What can hang from each mark:
T: Q
J: C N T
G: N
Y: S
S: B
Q: D N
D: Q
U: N
N: B J U Y
B: N S

Each row was made from one small tree. Brackets hold a mark, then the marks that hang from it, in alphabetical order. Every link used is in the known rows. Write each row's tree.
Known rows:
[G [N [B S] U]]: [ -1.0  12.2  14.5  19.6   0.1 -11.3   7.9  13.7 -41.9  28.6 -10.0 -29.9
  23.6 -34.7  -3.7 -27.0 -18.4  -1.0  12.8 -23.3  32.2 -21.4  -6.5  28.8
  -8.6  35.2  -2.2]
[Q D]: [ -9.5   1.3  11.2  -5.9  -8.9  -1.7  -0.9  14.5   1.7  -0.7  13.4  -1.0
  -2.6   5.3  18.0  12.6  17.5  -3.3   0.0  10.8   2.5  12.2 -13.9   8.0
   7.2  18.2   6.6]
[T [Q D [N B U Y]]]: [ -4.5   7.2  34.6   3.2  -6.0  -1.6  18.2   9.8  -1.7 -33.3  11.7 -30.1
  -1.4 -14.9 -20.4  12.5 -13.5 -32.7  -8.2  -9.2  14.6 -19.3 -40.6  27.4
 -11.9   4.1 -17.8]
[S [B [N J U Y]]]: [ -9.4  28.7  -2.6  17.8   1.2  13.0  -1.6  -1.8 -22.9 -46.7   1.6 -29.9
  31.6 -24.7 -37.9  -0.7  16.2 -54.4   6.9 -19.5  32.7 -59.3 -29.3  19.5
  17.4 -16.4 -27.9]
[J C [N [B S] U] T]: [ -0.2  46.8 -16.6  37.4  50.8 -13.3  25.5  23.4   9.8 -15.1  15.1 -31.0
  -0.8 -21.9 -24.5 -11.6 -59.8  -7.5  -1.3 -16.9  35.8 -20.6  22.0  13.5
  12.4   6.3 -11.6]
[D [Q [N U]]]: [-11.8   9.9  14.2  26.2 -15.6 -15.0 -15.5  21.2  17.7  -4.6   1.0 -14.3
  36.5 -27.4 -19.0  -9.4 -21.8  -9.0  10.7   6.0  -0.1 -24.0  13.2  36.6
  19.8 -17.9 -24.3]
[U [N J [Y [S B]]]]: [ -1.4  -4.4   1.5  -1.9  -0.2   7.5 -32.7  18.4  22.6 -11.1  -9.9 -30.7
  29.2   7.5 -16.9  20.3  28.8 -40.4  11.8  -6.2  49.1   5.3 -20.4  20.3
   1.8 -38.9 -30.4]
[N [J C]]: [ 22.4  -2.3 -18.9  17.2  20.0   0.3   0.8   4.4  -0.1 -21.5  17.6   0.4
  -6.8  -5.1 -10.2  -1.5   1.8 -22.8  -8.8 -10.5  10.8  -6.4  -4.7  11.9
  24.7  12.3 -12.2]
[G N]: [  2.0   7.4  22.7  -2.3  -4.8  -7.9   4.5   5.6 -23.5  18.5  -5.9   5.3
   9.1 -11.5  -2.7  -9.5  -7.6   8.7  -3.5  -2.8   2.4   5.5 -12.5  10.3
  -6.0   8.1  -1.9]
[S B]: [-16.5   3.2   2.0   8.7 -13.5   3.5  -6.6   9.9  -6.1   8.0   5.3  11.1
  14.4  -4.9  -8.6   6.9  17.8  -7.5   5.0 -14.7   2.4  -6.3 -10.5  13.7
  -8.3  -5.6   0.8]
[T [Q D [N U]]]: [-23.6  -3.4  22.8  19.1 -21.7 -22.3   8.0   0.1   4.1 -16.7  22.4 -24.1
  11.1 -15.3 -13.2  12.0 -19.1  -7.5  11.9   8.2 -16.3  -9.8 -22.9  45.6
   2.1  -3.8 -17.3]
[T [Q [N J]]]: [  3.7 -14.3   0.6  19.1   1.2   4.5 -10.9  -6.3  12.6 -25.6  -2.7 -16.4
   6.2 -10.9 -27.8  10.1 -20.5 -22.6   5.8   7.6  -4.7 -16.1  -6.0  31.8
  -1.0 -20.1 -13.3]
[U [N [J C T]]]: [  8.4  23.0 -14.9  19.7  29.9   0.2  -1.9  18.4  20.2 -31.1  10.7  -9.3
  -5.3  -3.6 -26.8   6.0 -27.8 -11.6  10.0 -13.8  18.1  -5.6  14.6  13.0
  21.8 -18.2 -34.0]
[N [J C T]]: [ 19.7  17.8 -25.0  22.9  36.7   5.5   0.5  14.0   6.4 -31.9  22.0   9.4
 -22.4  -4.2 -15.7  18.0 -20.9 -21.1  -3.8  -7.9  20.3 -14.8   4.3  -2.7
  27.8  -9.8 -16.4]
[S [B [N U Y]]]: [-20.2  33.9  11.3  14.2  -5.2   5.9  11.9  -3.0 -22.1 -34.2   0.6 -20.8
  27.3 -22.9 -28.4  -7.3   4.8 -36.9   3.1 -19.8  11.6 -44.2 -26.2  15.4
   2.8 -19.0 -26.3]
[Y S]: [  5.8  -9.4   3.3   1.9   8.5  -1.6 -11.4   7.6  15.5  13.6   1.7  -7.5
   3.0  14.0  11.0  13.8   6.1  -2.2   6.1  19.7  22.7  21.1   4.5   6.6
   7.4 -14.8  -4.9]
[Y [S [B N]]]: [-16.7  17.7  19.4  20.2  10.1  14.4  -6.6  15.7   2.3   8.4  -5.1  -6.5
  32.4   0.2  -5.8   3.9  19.2 -12.5   9.9  13.2  23.1  -1.9   3.2  25.4
   3.2 -23.3 -15.8]
[J N]: [ -4.8  18.5   3.4  -4.9  15.5  -8.1   7.3   3.3  21.6  -7.8  -0.3 -11.6
  11.5  -1.3 -11.7  -9.9 -19.4   6.5  -7.4  11.0   4.2   4.0   5.5   2.3
   1.3 -13.9   6.0]
[D Q]: [ -4.8  13.0   4.1   9.4  -5.4  -1.1 -13.5  15.8  21.0   7.6  -1.5  12.9
  12.7   4.8  -1.0  -1.2  -1.1  -1.3   1.6  14.5   4.7  -6.1  18.1   3.7
   3.1  -1.8 -14.4]
[Q N]: [  1.6  -5.1  14.1   9.1  -3.5   4.9  -4.7   9.8   9.8  -6.2  -9.4 -13.2
  16.3 -21.2  -8.5  -1.5 -13.4  -9.4  -3.9  -0.9 -10.7   2.0  -0.6  21.8
   3.2 -19.6   3.0]
[Q D [N B U [Y S]]]: [  7.1  -1.3  38.0  -0.5   4.8   2.0  -2.5  34.0   9.2 -13.7   6.3 -42.1
  14.8 -14.5   0.7  17.6   9.9 -37.3  -8.5   1.0  53.0   4.3 -38.6  29.5
  15.0  -7.4  -9.1]
[N [J C] [Y [S B]]]: [ 22.0  -7.9 -12.1  20.4  17.9   7.8 -12.5  16.7   9.5 -16.8  16.7  -5.8
   1.0   6.8 -10.3  29.2  27.7 -55.6 -13.9 -10.9  40.5   6.1 -30.6  11.9
  14.9 -21.3 -24.7]
[B [N [J C] U Y] S]: [ 15.6  24.6 -24.0  44.0  29.7   2.7  13.6 -10.4 -10.4 -46.3   5.1 -57.7
   8.6 -32.1 -17.2 -13.5 -20.3 -63.1  -2.4 -12.7  21.7 -39.7  -9.8  21.0
  31.2   8.2 -34.8]
[S [B N]]: [-23.4  28.4  13.6  16.2   1.3  19.6   3.5  11.3 -10.9  -7.2  -5.5   1.6
  28.0 -15.0 -17.4  -6.4  13.6 -10.3   4.0  -6.0  -1.0 -22.1   0.1  20.7
  -3.7  -7.8  -9.6]
[Y [S [B [N J U]]]]: [-15.8  14.9   1.4  31.3   7.5   4.8 -19.0  13.5 -10.5 -13.6   8.1 -28.9
  45.1 -14.9 -23.5   4.3  25.4 -28.8  29.1   6.4  50.0 -37.9  -7.4  42.6
  29.6 -20.0 -29.4]
[S [B [N [J T] Y]]]: [ -2.3  45.7  -7.5  16.8  26.7  37.6  -7.5  13.0  -3.5 -49.7  -6.6  -7.5
   8.6 -12.1 -34.4  24.1  -2.3 -51.5   0.7  -7.5  36.1 -47.2 -11.3  -7.2
   9.3 -38.1 -19.1]

Write each row's tree:
[ 12.6   1.8  17.2  -1.1   3.3  13.7  -6.3  26.7  -6.3 -43.4   2.6 -43.7
  14.5 -32.0 -15.9  10.0  13.7 -51.2  -7.7 -16.6  50.0 -31.2 -44.4  28.1
  23.8   7.7  -5.1] | [Q D [N B J U Y]]
[ 17.6  16.6  30.0   4.3   8.3  24.5  -7.4  34.2  23.8 -15.6 -23.6  -7.6
  15.7 -17.1 -17.4  -0.9  -9.2 -36.8 -24.5  -3.2  25.5 -13.1   1.2   5.1
  -5.0 -12.5 -13.6] | [D [Q [N B Y]]]
[ 16.4  45.7  -9.4   5.5  48.6  -2.5  26.8  10.2  28.7 -43.9  17.4  -3.5
 -24.7   2.4 -23.4  13.0 -51.7 -26.6 -31.3  -2.5  10.1   2.5  -0.1 -22.4
   8.1 -35.0 -14.2] | [J C [N Y] T]
[  3.5   0.1  16.1 -13.0   8.3  -3.8  -8.0   4.4  30.2  -5.2 -12.0 -33.1
   9.0  17.9   0.3  10.1  -0.4 -19.2   3.0   6.1  28.1  28.1  -4.3   1.7
  -4.9 -34.4 -27.6] | [U [N [Y S]]]
[  5.4  19.3 -20.9  28.7  16.5  11.4  -4.4 -15.9 -13.4 -40.5 -14.1 -64.9
  23.2 -31.4 -14.4 -10.1 -12.4 -57.2  12.5  -3.1  31.8 -50.0  -8.5  12.8
  22.0  -1.3 -23.1] | [B [N J U Y] S]
[ 11.2  22.7  -4.3  -0.7  33.3  11.8   9.7   9.8  18.4 -11.6 -24.3 -44.2
   5.4  -8.4  -6.1  -8.8 -24.3 -30.3 -20.2  -7.1  37.6  -3.2  -0.6  -9.2
 -18.3   1.9  13.0] | [J [N [B S] Y]]
[ 20.7   8.2  -3.5  35.8  21.4 -12.1  10.1  17.4 -39.1   6.8   6.9 -30.3
  13.6 -38.2 -14.2 -25.6 -14.8 -20.9   4.6 -32.6  42.9 -28.0 -12.0  41.2
  17.3  49.0 -16.6] | [G [N [B S] [J C] U]]
[  1.5   1.3  35.6  -1.5   3.6  18.6   0.6  38.0   4.9  -3.5  -5.5 -14.6
  12.4 -19.6   3.4   3.0   9.4  -9.5 -11.4  -1.3  15.4   5.0 -15.1  27.9
   3.1  16.2  11.2] | [Q D [N B]]
[ 11.1   7.6  25.8 -18.3  20.3  11.8  -4.2  21.3  22.0  -3.5 -20.3 -30.3
   6.8  16.2  -4.5   3.5   6.3 -18.5  -5.0  -5.7  52.1  18.9  -4.2   3.0
 -13.0 -17.8 -24.2] | [U [N B [Y S]]]
[ -4.2  20.6 -10.9   1.5  17.7   8.9 -18.3  14.2  19.2 -24.5  -5.5 -16.6
   5.5  -2.8 -24.8  11.1 -19.8  -5.3  21.3  -2.3  29.4 -14.3  15.0   7.1
  12.4 -29.3 -23.3] | [U [N [J T]]]
[-14.9  -4.2  14.3  21.8  -9.8 -19.0   8.3 -12.8   1.2 -17.5  11.6 -21.9
  12.9 -18.8 -30.7  -2.8 -37.2  -6.8  11.6  -0.6 -20.7 -23.7  -9.6  38.3
  -3.4 -20.0 -23.2] | [T [Q [N U]]]
[-17.6  30.1 -12.0  38.8  28.4  21.3  -4.4   3.4  12.6 -30.0   5.1 -30.4
  -3.8  -3.2  -4.2  30.1 -29.2 -30.5  22.7  31.3  17.6 -26.8  11.6  15.1
   4.7   2.9 -16.7] | [B [N [J [T [Q D]]]] S]
[ 26.9  -2.4  -2.8  -1.6  23.1   6.4  -9.8  10.3  -6.4 -22.7   0.8 -35.3
   3.8   0.7 -14.5  12.9  16.4 -43.4   2.1  -6.9  80.9 -26.3 -24.0   3.9
  19.1  -5.5 -19.8] | [N B J U [Y S]]
[  5.2  41.8  -8.2  14.7  45.4  -8.6  23.8  17.7  27.7 -24.9  19.8   5.0
 -14.0  -0.6 -21.9   5.4 -51.7   1.9 -16.3   3.2   4.1   5.2  17.7  -4.6
  14.8 -24.2  -8.2] | [J C N T]
[ -4.3  14.6  -5.4   4.4  16.8  13.4 -30.8  26.6  29.6 -21.4  -4.8 -21.9
  14.4   9.7 -23.4  40.4   4.0 -39.0  16.2  -2.1  58.2  -4.0  -9.6   6.5
   5.6 -60.4 -33.8] | [U [N [J T] [Y [S B]]]]
[ 14.3  14.2 -23.6  32.3  33.4  -0.3  11.5  -2.3   9.2 -35.6  29.9  12.7
 -35.6  11.8 -29.5  24.6 -41.8 -18.8   2.2   0.3   4.1 -17.6   4.9   1.2
   6.5 -11.5 -31.7] | [N [J C [T Q]]]
[  6.1  20.4  25.0  12.0   0.2   7.4  -3.9  29.7  11.7 -22.2 -10.7 -19.9
  24.5 -26.4 -29.5 -10.5 -15.1 -36.6 -11.0 -10.9  31.6 -35.0  -6.2  18.8
   6.2 -11.2 -25.8] | [D [Q [N B U Y]]]
[-23.9  44.9 -10.9  32.9  13.5  15.8  -7.2  15.2 -18.8 -38.7  11.3 -12.2
  28.5 -27.5 -43.3   9.3  -7.4 -23.1  27.0  -9.6  36.3 -65.6   0.8  23.5
  25.4 -25.5 -25.9] | [S [B [N [J T] U]]]
[-11.4  22.1  -0.2  19.9   8.1  27.7 -12.2   9.9 -11.7 -21.4  -7.0  -6.9
  32.4 -17.8 -24.6  -2.4  24.7 -25.9   9.6  -4.4  21.5 -36.3  -5.1  24.6
  11.0  -6.9 -12.1] | [S [B [N J]]]
[ -7.8  26.5  -6.7  27.7  11.5   2.4  11.8 -16.4 -10.8 -26.8 -11.5 -55.0
  18.6 -26.5  -7.1 -14.0 -23.7 -43.1   6.4  -6.1  11.5 -33.6  -4.6   8.4
   8.0  -2.1 -20.2] | [B [N U Y] S]
[-14.0  -7.3  26.1  12.5 -13.5  -3.9   4.7   5.4  17.8 -10.4   9.6  -8.4
   1.5  -4.1  -3.6  19.3 -15.5  -5.6   0.6  17.9 -23.1  14.6 -14.9  31.8
 -10.2  -5.2  -6.4] | [T [Q D N]]
[  1.7  -2.0  20.5   8.8   0.2   7.9 -11.8  33.7  -9.0 -23.2   8.1 -33.5
  25.2 -36.1 -16.3   0.6  13.5 -23.9   7.6 -10.1  42.0 -30.7 -26.4  45.3
  27.7  20.1  -0.1] | [Q D [N B J U]]
[ 28.1  43.3   5.5   4.9  69.7   9.3  23.9  31.3  36.6 -27.1  10.0  -8.2
 -22.4  15.8 -17.5  18.7 -39.9 -26.8 -32.4   5.0  57.8  14.8   4.1 -18.9
   5.3 -31.7 -16.1] | [J C [N B [Y S]] T]
[  2.4  23.7  -3.2  19.2  17.4  20.2   4.1 -10.5   2.8 -19.6 -24.2 -43.1
   8.0 -17.9   2.9  -4.7 -15.8 -42.7  -6.1   5.1   6.3 -12.8   1.7  -6.1
  -5.9  -5.1  -8.9] | [B [N Y] S]
[  6.1   6.2   7.1  -7.5  17.2  17.2 -14.5  19.7   3.9 -12.3 -16.6 -23.7
  19.9  -6.3 -22.8 -13.4  11.7  -3.9  13.4 -19.6  43.2 -13.5   6.2  20.9
  -2.0   9.9 -15.1] | [U [N B J]]
[-18.7  -0.7  20.9  12.7 -19.4 -14.4  -2.3  16.6   0.1 -12.4  16.0 -28.4
  23.9 -30.8  -2.0   4.5  -1.4  -8.5   9.0   0.2  -2.3  -6.0 -22.6  42.0
  23.4  -2.6  -3.5] | [Q D [N U]]
[  5.1  33.1 -24.9  34.5  39.2  29.0   2.0 -17.2  12.0 -48.0 -12.6 -37.7
 -13.7  -3.6 -24.8  25.5 -47.4 -54.6   8.6  14.7  22.1 -39.5   8.8 -10.8
  -7.5 -26.2 -28.6] | [B [N [J [T Q]] Y] S]
[  8.8   3.2  -6.2   3.1  23.4   8.9 -12.1   8.9  29.3 -31.7  23.3 -11.7
 -31.5  34.6  -1.7  64.9  -9.6 -43.7   4.1  33.2  48.9   5.1 -23.6 -11.3
   5.9 -32.9 -26.2] | [N [J [T [Q D]]] [Y S]]
[ -4.2  21.8   1.5  17.7  17.4 -28.0  16.2  15.3  17.6 -19.4  30.4 -21.0
  15.1  -1.4 -23.5   6.3  -9.2 -34.4 -13.1  -8.8  30.3   3.9 -26.5  21.7
  15.4 -33.3 -29.3] | [J C [N U [Y [S B]]]]
[-31.3  32.1  11.9  26.5  -6.6  -1.1   6.5   4.3 -24.4 -12.6   5.4 -12.0
  37.9 -27.3 -27.4 -13.3   7.1  -9.8  19.1 -12.8   6.7 -42.8  -7.0  33.6
   6.9  -5.6 -21.8] | [S [B [N U]]]
[ -7.0   5.7  26.4   6.2 -17.7 -19.0  -2.4  13.5 -27.6  15.8   9.7 -12.1
  26.6 -10.6 -12.6   9.8   9.4 -26.3   4.3 -10.6  38.6  -4.0 -44.2  23.6
   0.5 -22.1 -24.1] | [G [N U [Y [S B]]]]
[ 11.4  28.7  -4.6  26.0  22.4  24.2   7.6   7.4  -9.9 -47.0   6.7  -7.7
  10.6 -14.7 -29.6   1.8  13.7 -60.4 -19.3 -20.6  15.5 -29.2 -23.4  14.7
  15.2  -9.6 -27.7] | [S [B [N [J C] Y]]]
[ 23.4   3.2  -5.3  51.4  27.3  16.1 -18.6  42.9  26.4  -3.6 -13.9 -24.5
  25.2 -31.7 -11.4 -11.4 -17.3 -40.7  -6.9  -6.6  30.4 -15.5  25.8  42.3
  17.9  17.9 -15.0] | [D [Q [N [B S] [J C]]]]
[ -2.8  -4.5  26.7   2.4  -9.1   2.6   8.9  -1.1  17.4 -27.8   7.0 -19.1
  -9.9  -1.3  -6.0  28.4 -15.8 -34.4 -15.8  11.7 -15.8   8.5 -34.9  13.9
 -14.6 -14.9 -11.8] | [T [Q D [N Y]]]
[ 14.6   9.5  30.8  14.1   9.4   0.9 -14.7  36.6  26.2  -6.8  -8.6 -29.3
  28.3 -13.4 -18.0   4.2 -10.8 -39.6  -6.3   7.7  53.4 -14.3  -0.6  22.9
  14.4 -27.2 -31.5] | [D [Q [N B U [Y S]]]]
[ 12.4  21.9  -2.0  20.0  37.1  11.1  14.4  26.7   5.0 -33.1  34.5  13.3
 -37.4  13.8 -20.0  32.8 -16.6 -17.5  -4.6  -2.8  33.4 -14.3  -9.4   8.4
   2.5  22.9 -23.7] | [N B [J C [T [Q D]]]]
[ 15.3  -7.4 -20.6  17.9  22.7  21.4 -15.1  13.5  -4.9   1.0 -18.8 -30.5
  10.0 -14.0  -0.4  -3.8   6.5 -25.4   7.0 -12.0  46.4 -21.5   7.1  11.2
   1.2  27.3  10.5] | [N [B S] J]
[ 21.1   1.0  11.9 -15.3  27.1  19.1 -18.6  20.5  21.0 -16.4 -19.9 -38.8
  12.9  10.8 -13.5   7.7  18.8 -33.3   2.4  -4.4  73.3   3.5  -9.4   7.8
   1.0 -15.9 -26.3] | [U [N B J [Y S]]]
